Known rows, with every step that occurs:
N, L, P: [ 14.3   3.1  24.3  12.7   8.2  -9.6   4.7  -2.9 -11.7  12.8 -11.4 -21.6
 -14.0  -8.5  -1.2  20.8  -9.9  19.4   6.2  -3.5]
L, N, F, U: [  2.0  -4.7 -35.2  32.6  27.8  12.0   3.9   0.3 -31.6  -3.2  26.6  -7.3
 -18.4  12.3 -19.1  16.9  18.0  35.4  30.3 -28.5]
P, L, N, F: [-17.5  -4.3  -0.5  29.6  15.1  23.4 -19.6   1.4  17.5  -5.8  10.8 -18.8
 -21.4  12.0 -25.1  40.4  38.4  53.9   0.1 -35.0]
N, L, F, U, E: [ 28.9   4.0  -4.9  13.7  22.2   7.1   9.2  -5.4 -30.9   1.7  29.6  13.6
 -32.5  -0.3   4.4  18.5  18.9  22.6  65.7 -18.4]
F, U, H, P: [ 20.6  10.3  -8.8   1.1  12.5  -3.4   3.0 -10.0 -29.8  12.9   0.9 -23.6
  13.3 -36.8 -16.6 -24.2 -18.7 -25.1  13.0  12.8]
P, L: [-14.0  -0.2  20.1  18.3  20.4   3.1 -12.8   3.5  -1.1  13.7  -2.7 -22.2
  -4.8 -11.1 -18.1  16.5  18.3  34.2  15.0 -13.1]
N, L, F, U: [ 14.9 -12.1  -8.1   6.4  19.6   5.3  14.5  -5.9 -32.2   6.2  29.4   8.9
 -47.4  -5.7  -6.4  12.7  15.9  14.0  47.7 -19.1]
E, U, H: [  4.1   0.6  17.8  13.8  -4.7 -34.0  30.2   3.8 -16.5  -9.6  21.5 -11.8
   5.7  -8.8 -27.0  -7.8  -8.3 -31.3  20.4  38.7]
P, L, N: [-27.7  -4.1   0.4  29.3  15.0   3.9  -8.2   4.3  12.5 -10.0  -1.8 -12.3
 -31.9  -0.7 -12.8  30.6  37.2  53.7  -5.6 -10.9]
E, U, H, P, L, F: [-22.8   7.7  36.2  -5.2  -8.6  -3.0  -2.9 -13.2  33.5  -8.2   8.5  -5.3
 -28.2  -4.5 -29.9  -8.1  16.9 -28.4   3.6   6.5]
E, U, H, P, L, N, F: [-17.5   3.4  15.3   5.4 -13.2  18.0 -15.8 -12.2  40.5 -14.8   6.2 -22.9
 -16.2   2.1 -38.7   7.7  32.2 -13.0 -20.5  -2.9]
H, P, L, N, U: [-15.1 -16.2   1.6  29.2  10.0  35.7 -20.1   3.0  12.6   5.0 -17.9 -14.9
 -16.6  -5.5 -16.5  27.4  26.0  42.8   1.7 -21.8]
F, U, H, P, L, N: [-12.2   2.7 -19.2   9.1   8.9  16.4 -18.9 -15.2  14.3  -3.9  -7.6 -24.7
 -18.7 -29.4 -16.9  -8.1  26.6  12.6 -17.4   7.9]
L, N, U, H, P: [ 26.3  -5.9 -10.9  24.1  -9.2   9.4   5.8   4.9 -10.5 -17.9   3.2 -12.9
   3.9 -16.6 -16.5  20.6  -8.2   5.6  -3.9  11.3]
L, N: [ -5.4   3.2  -6.3  35.5  20.5 -11.6   9.9  13.3 -25.2 -20.7  13.3  -2.5
 -25.2  -1.1  -5.4  24.5  11.3  37.4   4.5   3.1]
H, P, L, F, U: [-23.2   3.9   2.9   4.1  28.4  23.7 -17.5 -13.1   2.0  18.8  -2.8  -4.2
 -38.8 -10.5 -12.5  -5.8  24.5  14.9  27.9 -36.9]
F, L: [ 17.5 -20.4   0.6   8.6  31.1  -7.4  20.0 -15.8 -29.5   5.6  22.8  -7.2
   7.3 -28.2 -10.5  -1.0  -7.2  26.5   9.7  -7.1]
E, U: [-12.9   2.9  24.7  23.1  16.2 -23.8  26.9   4.7 -25.8   2.3  12.0  -2.8
 -12.1  -0.2 -25.2  -4.9   2.3  -6.0  36.5  14.0]
H, P, L: [-14.3  11.3  33.2   5.5  20.2  16.6 -26.6  -3.8   5.0  21.6 -19.9 -28.0
  -4.3 -21.2 -16.8   3.1   8.8  12.7  -0.5 -18.3]
U, E: [ 18.8  21.2  14.0  28.8  23.0  -8.9   2.5  10.4 -32.9   2.3   8.5  -6.6
  15.2  -5.4  -3.2  14.3  -3.1  25.4  39.6  -1.6]

Rows:
[ -6.4  10.4  27.0  -3.4  -1.6   6.3 -18.9  -7.4  27.2  -6.3   4.7 -11.5
 -17.6 -16.3 -19.9  11.0   9.1  -7.3  -9.8  -9.6]
U, H, P, L, F
[ 35.6 -33.3 -25.5   7.4   0.8  16.1  10.5 -15.5  -4.3 -18.0  21.2  -9.7
  12.3 -33.9 -13.9   7.0  -3.1  12.2 -19.0   7.4]
F, L, N, U, H, P
[ 37.0  -3.2   7.1  10.2  -3.7  11.7   6.2   2.2 -23.3   7.0  -1.6 -22.5
  31.1 -23.2 -22.9   9.7 -25.3 -17.6  17.4  10.8]
N, U, H, P
[ 12.6  11.4 -11.5   2.3   8.1  -5.6   7.4 -10.3 -22.1  -3.9  22.3  -3.1
 -17.1 -22.3 -12.0 -12.9 -10.5 -24.3  21.5   0.9]
L, F, U, H, P
[-23.2   6.5  12.5  17.6  17.3  21.2 -24.3  -4.7  15.5  -6.4 -16.4 -17.8
 -29.6 -13.1  -9.3  14.5  29.4  37.7 -20.7 -19.0]
H, P, L, N
[ 15.4   7.3 -31.0  13.0  10.4  15.1  -4.6 -11.6 -13.9  -8.1  16.9 -22.4
  -4.3 -12.3 -24.2  -1.7   1.4  -3.6  -2.3 -11.6]
L, N, F, U, H, P
[ -4.7 -10.2 -34.6  15.8   5.0  20.2 -12.3  -9.9  16.1  -6.7  19.8 -26.1
  -9.2  -3.1 -33.3  19.2  35.4  31.7   6.0 -14.6]
P, L, N, F, U, H
[ 36.6 -15.9  -3.3  21.8  -4.7  -6.7  16.7  10.6 -24.5   3.0  16.3 -16.9
  28.3 -12.0 -25.7  22.9 -18.1   2.2  33.5  15.4]
N, U, H
[ -1.7   5.5  -1.1  -7.4  10.8  13.4 -16.4 -18.2   4.6  20.6 -11.5 -35.1
   6.6 -36.8 -25.5 -18.5   6.8  -8.2   2.9   3.7]
F, U, H, P, L
[  9.9   1.9  -1.3  -5.8   7.3  33.7 -28.6 -17.6   7.9  26.3   0.6 -40.6
  19.3 -23.1 -38.1  -8.5   9.0  -7.7   9.1 -26.3]
N, F, U, H, P, L
[ 17.5  14.3 -11.3  30.3  32.6  -3.8   8.1   2.5 -46.3  14.1   9.8  -7.7
  11.4 -10.4  -4.8  -2.2   6.2  25.6  59.6  -5.7]
F, U, E
[  1.2   6.6   6.3   6.3  -3.6  30.3 -31.5  -9.0  34.3 -11.3   1.7 -29.2
  -4.9  -9.2 -28.7  19.9  21.7  12.8 -34.0 -18.5]
U, H, P, L, N, F
[  7.0 -11.4   0.2  12.7  29.9 -19.2  22.9 -18.7 -11.2   3.5   5.0 -14.3
   6.3 -14.9  -5.0  -0.7 -15.1  32.6  -3.2  -5.9]
F, L, P
[ 15.4  11.3 -33.9  39.7  27.9  11.4   1.7   0.8 -29.7  -7.7  25.9  -3.0
  -5.9  14.9 -11.5  22.3  23.6  45.6  46.3 -29.6]
L, N, F, U, E
[ 21.4 -12.9  -0.8  11.0  27.8  -3.8   9.7 -15.6  -3.8  11.4  16.4 -17.3
  19.0   0.7 -21.0  12.5 -15.4  29.6   1.6 -33.3]
N, F, L, P
[  5.1 -24.7 -15.6  23.5  -8.0  12.1  -1.0   6.3  16.7 -14.9   6.6 -20.0
  -1.8  -5.0 -23.7  40.1  27.0  43.1   3.1  11.2]
P, L, N, U, H
[ 35.2 -30.5 -29.7  34.0  21.7  10.3  20.5  -2.8 -19.2 -17.2  30.6   7.4
   7.6  -5.2  -0.8  30.4  17.4  62.0  29.0 -11.1]
F, L, N, U, E
[  7.5 -22.6 -21.5  19.8  29.2  -8.3  18.6 -12.3 -19.0 -21.2  30.1   1.0
 -17.5 -17.1  -4.5  13.8  15.0  46.1 -12.0  -3.5]
F, L, N
[  1.5   2.9   3.8  31.0  11.7  38.2 -26.9   4.8  14.0  -1.9 -17.4 -10.9
  -0.5   0.2  -7.8  29.5  32.2  50.1  15.9 -20.8]
H, P, L, N, U, E
[ 11.6  -1.1 -17.6  11.4  11.4 -18.0  20.1  -2.4 -24.3 -11.8  35.4   0.6
 -19.0  -7.9 -16.7   2.9  -2.0  -6.4  38.5   3.8]
L, F, U, H
[ 16.2  -8.5  18.7   3.6  -6.3  26.8 -15.3  -2.0  13.2  19.0 -13.9 -31.4
  23.9 -26.2 -28.1  11.6   1.6   3.5   5.2  -1.0]
N, U, H, P, L
[ 18.1  -5.4 -43.0  22.6   8.3   2.3  10.1  -7.5 -20.5 -14.0  34.6 -15.5
  -4.6  -1.8 -29.2  13.9  13.4  14.8  13.9  -6.0]
L, N, F, U, H
[-11.4  20.4   6.0   6.9  28.3  26.9 -24.0  -9.3   2.5  11.0  -1.6  -1.8
 -21.8  -6.4  -4.5  -2.5  30.7  22.9  43.9 -38.5]
H, P, L, F, U, E
